Each row was made from one walk, in order. Every step used is in the known rows, and no mark comes twice. Write each row's walk.
In the rows, zero is written as 128.
Known rows:
K, Q, F, D: [123 165 103  86 104 122 156 140 138 115  99 107  92 154 135 143 111 118
  71 176  59 147 117  98 119 178 152 132 114 111 124 123 105  74 111 178
  85 101 128 159 113  97 104  85 134 120  98 122 142]
L, Z: [162 147 125 133 131 145 146 128 138 130  99 150 147 129  96 135 115 140
 132 123  95  92 149 101 138 105 111 151 109  68 121 145 121  78 164 116
 135 122 137 114 151 153 171 140 110 136 159 141 126]
Z, E, F: [148  97 165 142  95 122 177 178 137 174 125 119 114 103 117 161 114 127
 145  97 132 157 131 121 169 167 104 129  93 121 152 156 102 144 111 141
  73 128 105 139 132  93 113  95 144 127 138  95 125]
A, W, B: [ 74 109 104 143 135 118 128 146 179 151 136 142 167 118  93 132  86 123
 120 140  94 121 114 108 136  86  96  93 132  98 113  97 145 132 189 101
 167 149 122 147 154 152 118 101 108  88 113  76 142]
W, L, Z, B: [138 141  97 171 114 106 137 153 135 129  95 170 137 109  98 115 138 118
 132 157 104  96 104  80 137 100  83 109 170  86 112 132 125  67 173 152
 160 119 156 106 148 161 178  92 120 100 109  69 159]
D, P, B, W, A, F, Q: [107 137  96 154 165 147 132 151 171 143 196 169 162 157  79 139  55  86
 134 162  78 106  84  74 116 110  74  83 156 166 181 166 122 104 161  82
  98 100 166 107  57 146 121  88 127 107  83 112 149]
E, S: [152 181 165 130 160 138 109 117 159 112 173 128 116 145 134 127 127 147
  84 101 152 152 128 131 120 126 135  89 165 145 125 104 145 134 106 124
 125 139 144 131 147 120 100  91 108 162 157 125 129]
Q, F: [142 150 140 112 110 180 161 174 139 108 117 118  99 126 145 121 111 124
  92 163 105 147  98 124 139 164 123 107 131 131 123 120 105 117 145 154
 126 122 126 159 101 128 128  95 144  99 100  71 134]
Z, E: [164 102 154 118 110 123 144 127 113 181 110  91 134 121 107 147 112 140
 148  94 143 120 134 135 128 158 102 121  97 117 124 136 101 121  76  93
  69 140 124 120 126 108 127 145 115 129 158 124 129]
L, Z, B: [143 145 110 154 124 130 142 156 146 126  86 157 162 124 107 150 135 101
 117 156 109  80 119  90 161 105  89 106 147  82 103 146 110  69 149 144
 152 110 158 119 159 145 188 108 120 112 122 100 151]
K, Q, F, A, W, B, Z: [111  51  83 105 152 132 166 155 177 151 108 149 147 180  55 135  68  98
 121 174  44 135 116  48 138 115  99  75 157 107 101 119 141 110 164 103
 136 118 147 121 151 140 136  94 127 113  80  47 122]
A, F, D, P, B: [ 99 161  81 166 141  85 112 115 149 163 171 172 170 105 116 140 125 133
  91 158  98 148  71 107 121 104 109 114 118 103 188 116 122  76 134  89
 118  75 176 128  81 140 143  89  96 135 118 130 206]
Y, B: [137 146  88 145 119 133 117 126 125 132 121 112 177 134 141 160  91 137
 143 172 117 113  93 129 158 114 125 107 135 140 132 121 112 134 149 137
 142 165 153 137 118 121 139 128 126 109 108 124 150]
Y, B, Z: [156  79  88 122 136 131 119 112 142 151 105 131 170 174  80 140  80 119
 161 178  97 126  94  91 169 128 131  99 144 118 115 114 135 114 150 130
 140 139 162  88 135 118 168 131 100 154 108 110 144]
Z, B, W, A, F: [ 86 115  94 150 162 116 154 170 163 140 196 163 190 173  73 138  57 105
 105 127 108 126 115 103 125 113  37 100 119 181 150 157 110 122 138 107
 112 131 197 131 116 132 136  90  95  74 111  73 148]
S, H: [122 129  99 155 104 116 124 180 153 147 148  95 135 122 157 124 118 108
 142 118 124 120 145 148 147 110 145 126 152 134 144 139  98 146 114 102
 151 146 144 164 146 139 148 123 107 142 100 140 175]
E, F, D, P, B, W, L: [ 98  87  82 170 130  57 133 148 145 156 178 211  94  80  67  87 112 129
 169 161  42 205  80  86  80 148  92 107 176 108 157 118 187  85 169  97
 153 100 151 113  77 149 122  33 114 143  92  82 185]
L, Z, B, W, A, F, D: [ 93 154  66 137 156  71 139 128 184 147 154 161 180 169  50 138  66 107
  80 127  67 119 135  85 141 129  63 137  85 130 124 147  90  68 135 123
 106 120 198 133 151 119 149  73  63 100 139 111 172]
S, C: [113 129 126 116 143 121  98 163 148 158 153  84 126 107 118 131  95 149
 138  89 135 122 109 154 163 118 118 152 133 156 151 115 150 134 136 128
  95 118 116 118 132 163 111 117 139 119 119 140 153]
K, Q: [139 119 126 101 111 141 160 147 104 108 115 116 119 164 142 162 131 125
 137 156  90 116 132 102  91 128 141 122 144 111 155 155 143 105 104 152
  84  99 117 123 108 121 106 148 159 134  96 154 104]
Q, F, D, P, B: [122 155  90 138 141 119 125 128 150 148 137 158 142  91 129 133 128 121
  88 179  90 160  63 114 119 133 127 109 144  87 162 112 122  63 126  92
 136  68 161 146  71 138 140  70 121 146 102 110 207]
P, B, Z, E, F, A: [136  74 110 141 160  82 176 147 141 193 118 152 149 113  94 154 110 114
 149  91 102 172 146  71 174 146  91 123 121 158 137 187  81 154  72  74
  74 114 155 137 136 122 134  75 157 128 123  69 141]
F, A: [113 118  93 136 168  91 142 116 124 141 130 143 140 130 123 135 122 121
 122 107 122 135 156 110 129 111 112 132 138 187 109 156  92 151  96  92
 130 150 149 154 145 136 124 106 153 104 120 109 125]
Z, E, S: [185 160 187 122 145 135 125 116 146 153 158  97 121 139 116 144 115 155
  99  74 164 144 130 134 120 149 116  85 136 141 122 115 124 131  64  93
  78 147 141 126 146 105  97 102  98 162 183 120 130]
E, F, A: [106 110 105 154 156  88 170 156 141 144 140 159 126 116 127 147 120 115
 122 104 114 163 154 100 161 126 109 139 129 184 132 172  86 170 117 126
 128 140 134 167 150 121 110  71 176 103 106  88 123]
E, S, C: [135 169 152 115 168 132  84 156 168 143 190  85 118 119 119 129  97 166
 103  71 156 140 107 158 155 115 123 124 158 169 149  96 164 136 116 123
  92 125 130 115 147 156  90  83 125 144 143 134 152]
Y, B, P: [148 123  96 179 113 130 127 105 141 118 130 112 167 181 114 176 103 120
 159 202 113 136  99 215 126 107 112  92 133 160 127 122 114 158 149 150
 156 153 161 127 111 125 175  92 147 136 109 129 139]
D, P, B, Z, E, S: [200 118 169 127 166 135 122 107 158 174 163 125 141 144  77 140 109 143
 110 103 147 156  96 110 117 140 112  62 160 107 135 106 147  93  72  58
  93 106 167  92 126 115 129  93  84 207 169 109 163]
Q, F, A, W, B, Y: [ 78  83  91 130 127 145 204 159 208 166 140 168 115 114 112 108 132 139
  98 120  76 155 123 117 150  61  77 119 128 123  94  81 144 150 178  77
 175 166 147 158 154 153 124  74 116  84 133  38 161]
C, S, H: [115 143 126 176 121 134 128 188 137 162 176  88  99 155 172 123 105 114
 147  85 110 113 159 142 161  97 147 137 123 156 136 126 108 145 115  99
 169 123 142 167 165 155 139  99  76 137 109 153 166]
E, F, A, W, L: [ 75 113 100 172  95  62 131 141 138 144 158 188 105  84  94  78 121 147
 160 121  91 192 118  85 102 111  88 122 158 154 162 138 144 155 213 113
 141 158 145 126 116 166  74  50 129  69 101  60 125]
Z, B: [114 132 113 150 122 117 131 158 137 124 109 139 149 120 136 141 146  93
 113 163 139 108 103 112 155 119  97  88 162 131 112 132 117 106 118 153
 147 117 154 129 142 125 153  97 134 108  98  87 154]
H, S: [133 138 120 169 169 168 108 131 147 108 135 166 116 160 111 131 120 146
 147 111 115 162 140 162 119 146 100 132 138 141 145 113  99 127 102 134
 119  83 146 130 111  74 145  95 107 114 137  98 119]
P, B: [116 147 115 130 141 125 118 123 131 144 128 160 161  91 147 130 145 128
 135 133 109 143 109 104 141 121 118 122 146 107 157 145 128 120 105  85
 100  85 157 123  87 157 139 113 130 134 120 120 163]
F, D, P, B: [117 143  82 144 151  89 110 104 145 154 145 163 157  91 119 139 136 124
 106 160 100 150  78 114 114 110 129 121 142  85 164 117 134  69 117  78
 137  71 162 130  84 137 144  85 113 159 115 137 204]
F, A, W, L, Z, B: [112 137  81 170 112  84 135 149 145 138 102 188 154  99  82 111 134 116
 135 152  87 109 116  62 130  85  62  99 172 108 115 148 120  79 192 116
 162 137 180 116 153 178 154  69 114  75 107  62 153]
Q, F, A, W, L: [ 86 128  98 153  94  88 129 138 134 132 148 173  99  91 100  63 115 150
 140 143  82 183 104  86  88 120  86 108 165 159 142 123 137 139 210 107
 146 163 154 133  99 172  79  55 125  56  95  47 128]
L, W: [119 143 140 117 120 134 159 133 156 145 126 143 157 120  91 116 133 122
 124 124 104  97 143 144  96 151 130 136 115  76 110 155 176 124 155 115
 155  99 130 103 135 146 122 130 113 142 131 137 125]
E, F, A, W: [ 75 128 117 150 104  95 150 151 157 149 151 173 148  93 103 128 114 116
 143 125  98 170 146  94 143 116  85 116 120 157 153 171 119 164 187  95
 133 145 157 151 138 145  75  63 124  79 116  97 113]
K, Q, F, D, P, B: [128 152  86 122 131 125 144 137 135 134 129 153 140 107 137 151 129 120
  92 192  72 154  64  99 102 131 134 107 151  78 174 126 131  52 116 100
 117  54 156 145  60 134 130  81 136 150  88 120 193]
D, F: [118 135  95 143 139 136 134 132 122 129 145 153 130 106 148 147 124 129
 100  97 142 114 144 112 142 150 117 130 121 150 169 112 170 133 173 136
 107 111 105 129 129 143 130 143 162 125 118 129 129]
W, L, Z, E, S: [198 161 175 136 138 128 131 112 142 154 145 123 113 130  89 124 111 177
 114  68 137 137 133 112 107 133 103 100 143 101 121 113 132  99 108  91
  89 152 144 106 152 133 122  98  86 158 193 108 132]
D, P: [144 105 117 155 141 128 137 134 129 134 157 135 131 123 108 137 122 125
 114 161 138 123  82 149  91 101 127 105 144 112 144 102 147  84 160 108
 189 116 128 127 111 126 138 123 126 160 114 130 160]
W, L: [118 115 108 152 116  86 116 121 112 127 142 152  90 109 116  77 133 159
 150 122 116 155 104 111  89 120 119 133 165 132 141 103 152 131 167 140
 138 143 122 107 108 152 116  99 129 106 109  84 137]

Write each row's walk:
[106 135  90 185 102  85 152 174 154 139 110 201 146  88  86 118 132 111
 137 149  84 128 117  59 152  97  58 104 165 104 127 160 118  91 203 139
 160 129 171 124 153 168 148  48 127  76 100  49 150] -> E, F, A, W, L, Z, B
[ 83 132 106 134 116  96 123 120 147 146 142 160 159 107  98 116 115 120
 140 128 100 151 145 103 116 105  88 109 126 159 135 158 124 146 167  69
 137 152 172 140 132 157  82  97 108  80 129 119 115] -> F, A, W
[124 137  96 155 112  94 134 116 136 141 119 188 133  98  66  87 111 156
 159 116  65 128 138  71  99  87  81 144 136  90 136 143 136  91 225  87
 148 150 160 106 140 194 134  97  99  90 144 100 125] -> F, A, W, L, Z
[105 175 126 162 110 146 115 145 150 131 161 138 122 159 120 138 100 106
 130 156 101  93 108  85 148 121 112  97 126 172 167 144 103 133 170 155
  71 129 128 107  91 131 116 122 127  86 103 132 116] -> A, F, Q
[162  57 146 147 117 117 175 169 151 195 132 147 134 111  75 156 108 115
 155 124 114 167  98  93 166 160  99 107 117  85 167 150 124 110 117 103
  92  84 130 107 112 102 145  84 128 170 125  82 157] -> D, P, B, Z, E, F
[129 149 101 150 102 121 151 142 145 129 112 184 119  98  75  83 102 156
 141 135  53 139 124  70 107 105  76 134 140  94 130 139 123  84 231 101
 146 147 158 122 124 190 131  81 108  74 133  73 128] -> Q, F, A, W, L, Z
[109 124  66 150 179  98 148 123 117 141 140 160 139 112 140 147 121 124
  99  85 132 125 169  96 141 129 102 133 133 206 141 143 123 157 135  97
 113 136 132 154 148 149 124 118 181 102 110 109 129] -> D, F, A
[ 97  91 106 179 126 118 134 119 185 132 143 134 158 167  78 158  98 109
 139 175  93 142 118 194 110  88  88  79 129 128 112 104 143 160 181 119
 171 139 135 134 140 152 155  72 135 120 112  90 132] -> A, W, B, P
[160 154 173 112 157 127  94 156 163 176 177  60 123 115 108 142  86 174
 113  47 166 133 113 162 156 137 109 118 140 163 144 105 149 134  83  98
  53 133 127 110 145 143  87  95 114 144 164 136 153] -> Z, E, S, C
[106 164 109 141 150 149 128 138 163 127 170 132 147 176 105 136  67 101
 114 132 111  89 111  83 141 110 100 114 132 186 170 159  82 139 154 135
  72 127 138 113  90 133 109 108 137  80 101 109 118] -> W, A, F, Q
[141  83 108 113 152 124 120 109 149 156 113 165 153 139  85 117 126 113
 156 148  93 151 108  69 154 133 122 109 151  88 137 138 148 105 116  85
 104  76 165  81 112 146 167 121 107 172 121 102 153] -> P, B, Z
[136 135  96 135 129 113 140 136 150 129 139 126 105 129 102 133 105 117
  65 183 102 147  67 138 105 141 136 109 123 106 128  85 118  56 152 135
 175 107 132 151 109  99 128  77 114 148 105 114 184] -> Q, F, D, P
[137  57  89 154 151  75 157 135 177 189 138 130 127 141  48 158  79 110
  98 145  99 144  85 113 137 132 123 108 113  77 125  87 123  69 137 120
 161 106 115 130 154  81 146  72 110 178 118  94 187] -> W, B, Z, E, F, D, P
[135  95 114 142 133 128 151 176 153 140 123 182 148 120  62 138 100  82
 165 175  55 109 135  86 130 145  60  77 156  99  82 159 161  59 147 102
 165 116 176 114 142 145 183  96 103 135 117 112 145] -> L, Z, B, W
[ 62  97  85 161 154  93 153 162 187 163 147 164 165 108  94 145  80 116
 114 125  83 141 132  90 154  82  83  99 135 131 115 125 119 160 180  97
 164 154 125 172 169 147 107  63 142  73  99  51 137] -> E, F, A, W, B
[ 95  99 112 164  86  61 139 140 127 171 148 168 108  80  84  85 115 152
 172 103  98 186 120  88  99 125  73 115 144 152 159 141 132 151 185  95
 112 163 143 121 115 154  69  58 122  70 118  57 126] -> Z, E, F, A, W, L
[114  95 116 124 144 124 134 149 140 151 153 185 150  96  90 124 110 103
 179 157  55 162 123  97 111 155  85  92 156 118 126 161 176 102 113  50
 123  95 174 121  81 153 145 100 113 148 114 128 153] -> P, B, W
[ 75 143  67 137 156  62 130 132 177 150 165 152 171 169  71 134  68 101
  75 130  85 136 125  98 134 139  70 123  96 162 127 139  93  92 117 129
 103 123 193 140 139 105 125  68  73  95 123 102 175] -> Z, B, W, A, F, D
[122 118 112  84 181 137 172 122 173 129 137 128 192 149  80 112  80 111
  99  87 127 100 147 142  91 127 115 162 128 107 115 177 138 133 129  83
 154 104 144 116 131 145 107 106 133 126 123 101 128] -> L, W, A
[134 128 100 106 142 140 189 165 116 113 113 125 110 148 148 153 106 115
  97 152  79 144 134  88 114 141 117 112 152 178 120 165  83 129  96 125
 103 126 140 175 112 130 110  96 188  87  79  83 112] -> K, Q, F, A
[ 76 107  83 128 145 126 169 169 169 138 129 142 156 135 106 151  73 116
  99 157  58 128 116  80 123  94  91  84 150 130 112 125 122 131 166 103
 146 144 131 176 141 153 101  81 148  59  77  51 127] -> K, Q, F, A, W, B
[ 97 122  83 147 157 120 147 156 157 143 201 152 205 181  78 146  31 129
 122 134  96 131 109 113 125 110  49 110 106 187 163 153 108 138 154  99
 108 155 197 134 104 130 130 106  91  75 114  95 147] -> Y, B, W, A, F
[ 71 113  85 141 153 117 154 161 182 150 137 147 159 118 100 132  72 117
  93 146  77 134 117  96 141  93  81  88 144 138  98 111 109 143 179  90
 168 157 134 180 152 158 114  69 135  60  95  39 142] -> Q, F, A, W, B
[ 83 165  76 129 156  66 123 102 168 145 161 131 162 172  93 129  79 129
  62 100 108 136 131 113 134 126 103 163  68 159 155 126  74 114 119 136
  83 128 169 143 141 106 110  91  81  95 142 121 162] -> W, A, F, D
[135 134 152 156  69 138 150 167 163 164 116 149  91 100  78 126  94 110
 188 136  74 120 118  59 155 151  98 106 136 102 163 169 120 113 206 138
  69 131  98  94  98 136  97  72 138 100 113 103 106] -> A, W, L, Z, E, F, Q
[166 115 144 135  78 110 141 123 123 183 102 134 133  96  59 111 103 164
 175  93  96 116 133  99 107 132  72 129 101  64 134 139 124  83 164  76
  83 148 142  93 127 155 130 130  79 108 176 108 126] -> A, W, L, Z, E
[101 168 116 135 144 151 146 141 179 135 170 139 164 172  89 131  69  95
 111 129 100  72 119  93 123 123 102 118 123 160 160 174 109 137 171 130
  86 114 140  97  94 140 101 110 130  90 102 117 120] -> L, W, A, F, Q
[107 118  49 161 160  79 132 123 163 155 197 147 182 164  60 153  44 117
  92 173  88 133  72 132  99 106  89 107 108 144 152 105 123  68 163  99
 171 135 183 138 107 106 134  81  77 128 111 128 195] -> Y, B, W, A, F, D, P
[124 160 107 145 133 160 121 133 136 124 133 144 105 121 140 145 109  94
 129 137 117  82 130  78 153 156 134 104 156 166 162 136 151 127 183 150
  84 109  86 111  99 140 116 127 182 123  87 140 113] -> D, F, Q
[102  69  98 133 146 139 189 139 188 164 140 151 111 130 122 120 146 143
 114 101 105 130 128 134 152  57 105 140 125 101  92  68 158 143 144 102
 171 150 116 137 165 134 153 111 121 131 149  72 166] -> W, B, Y
[ 80 141  77 124 160  67 131 115 170 151 176 147 160 172  66 126  62 119
  83 114  80 147 136 109 120 142  85 144  77 163 138 136  98 105 122 116
  95 128 179 139 132 106 114  84  70 103 137 123 162] -> B, W, A, F, D
[165 154 148 150 118 121 120 169 160 165 173  71 132 133 145 138 107 129
 118  74 153 133 148 154 141 128 134  93 161 143 138 126  95 150  61  74
 112 159 154 159 158 119 126 104  82 171 145 134 174] -> Z, E, S, H
[186 129 153 117 167 105 113  90 168 181 158 123 136 148  68 138 110 140
  93 103 134 163 102 105 119 152 122  73 146 102 126  98 137  77  62  64
  87 102 170  97 136  99 125  80  67 211 177 118 175] -> F, D, P, B, Z, E, S
[ 97 109 103 135 167 126 165 149 183 158 127 141 176 130  82 134  96 118
  97 123  92  81 129 131 118 112 122 115 129  70  83 112 163 130 160 112
 184 116 100 133 166 149 142 116 136 122 111  83 149] -> L, W, B
[130  42  94 123 180 122 138 129 173 160 112 140 144 178  57 130  81 108
 128 142  91 119 118  80 156 111 120  98 148  94  87  93 144 115 137 118
 155 118 124 101 171 128 176 120 116 156 108  68 142] -> W, B, Z
[123  90 110 141 109 111 194 132 179 197 147 169 113  82 119 131 174 144
 125 107 103 177  99 131 149  95  99 146 104  76 161 104 146 102 113  68
 123  95 153 121 105 116 143  75 104 170 163 102 209] -> Z, E, F, D, P, B, Y
[111 123 128 146  95 100 164 152 155 174 128 165 160  91  75 137 101 126
 154 102  85 150 159  86 147 121  67 123  95 120 145 186 102 132 180  72
 108 148 163 139 148 147  95  80 109  85 150 105 109] -> L, Z, E, F, A, W
[124  95  80 146 156  92 116 106 161 175 150 181 166 154  58 128 110 119
 117 166  81 152  77  73 137 116 110 103 125  92 161 110 140  70 140  90
 116  68 187  83 107 133 170 102  76 174 121 115 191] -> A, F, D, P, B, Z
[118  83  70  99 209  99 142 119 171 145 168 164 180 134  61 123  56  90
 125 131  80 155 112 111  86 131  85 126 153 122 131 159 140  77  99  31
 152  92 182 136  89 138 127  67 114 156 110 105 182] -> F, D, P, B, W, A
[155 112 108 151 106  97 154 119 117 189 112 152 139  84  67 125  97 165
 155  68 100 114 156  79 114 134  59 131 102 105 147 149 124  98 171  58
  73 151 139 108 135 167 132 124 111  92 168  98 127] -> D, F, A, W, L, Z, E
[129 142 113 152  90 112 125 122 141 132 116 183 126  99  71  86 114 162
 161 128  68 124 127  82  98  94  89 140 133  60 142 128 156  80 239 108
 145 139 147  94 133 188 137 110  85 102 149 109 126] -> A, W, L, Z
[140 131  96 122 117 125 159 141 139 118 131 120 101 145 113 150 106 115
  71 195  84 140  69 126  84 140 144 107 134  96 145  97 128  45 143 149
 155  93 127 152  97  97 118  88 131 153  89 129 169] -> K, Q, F, D, P
[ 66 102  79 148 164  92 136 135 177 160 141 153 174 119  88 134  79 120
 113 126  88 123 132  98 134  76  86  94 140 137 101 114 123 150 168  75
 166 158 138 162 164 159 115  88 125  75 108  66 140] -> F, A, W, B
[ 99  96  93 176 138 123 158 138 187 128 137 137 148 167  81 158  85 107
 117 182  80 156 117 184 115  98  76  70 140 161  99 114 111 167 173 113
 174 148 145 163 138 152 153  43 154  93  97  53 135] -> Q, F, A, W, B, P
[128 126  90 145 139  82 121 104 145 144 148 135 124 129  93 138 117 119
  90 160 118 134  85 143  96 117 139 124 123 101 131  90 131  62 143 119
 177 111 134 135 126 103 130 100 103 167 121 151 179] -> F, D, P
[146 115 101 200 109 108 143 127 151 115 106 157 133 158  77 146 144 106
 148 185 101 122 109 172 109  97  79  94 161 119 110 131 125 107 167 161
 169 119 162 102 139 154 206  63 144 130 112  82 144] -> W, L, Z, B, P
[133  75  91 137 154  95 132 121 169 167 129 178 144 132  64 131 119 101
 132 165  81 171  83  72 154 136 130 109 143  74 156 123 149  75 135 104
 133  59 160  93 113 119 163  78 105 198 109 103 184] -> E, F, D, P, B, Z
[121 145 144 147 109 153 144 170 159 124 131 141  91 128 129 143 108  85
 151 156 100 118 117  80 173 151 138 107 150 143 155 162 115 142 163 176
  96 115  88 120 102 111 103  79 175 124  85 117 107] -> E, F, Q
[104 108  71 153 164  78 137 124 168 152 199 155 156 160  50 137  62 116
  86 150  94 142  91 130  82 114  87 115 107 136 151 112 132  65 153  94
 163 116 171 135 113 109 128  82  80 140 123 129 187] -> B, W, A, F, D, P
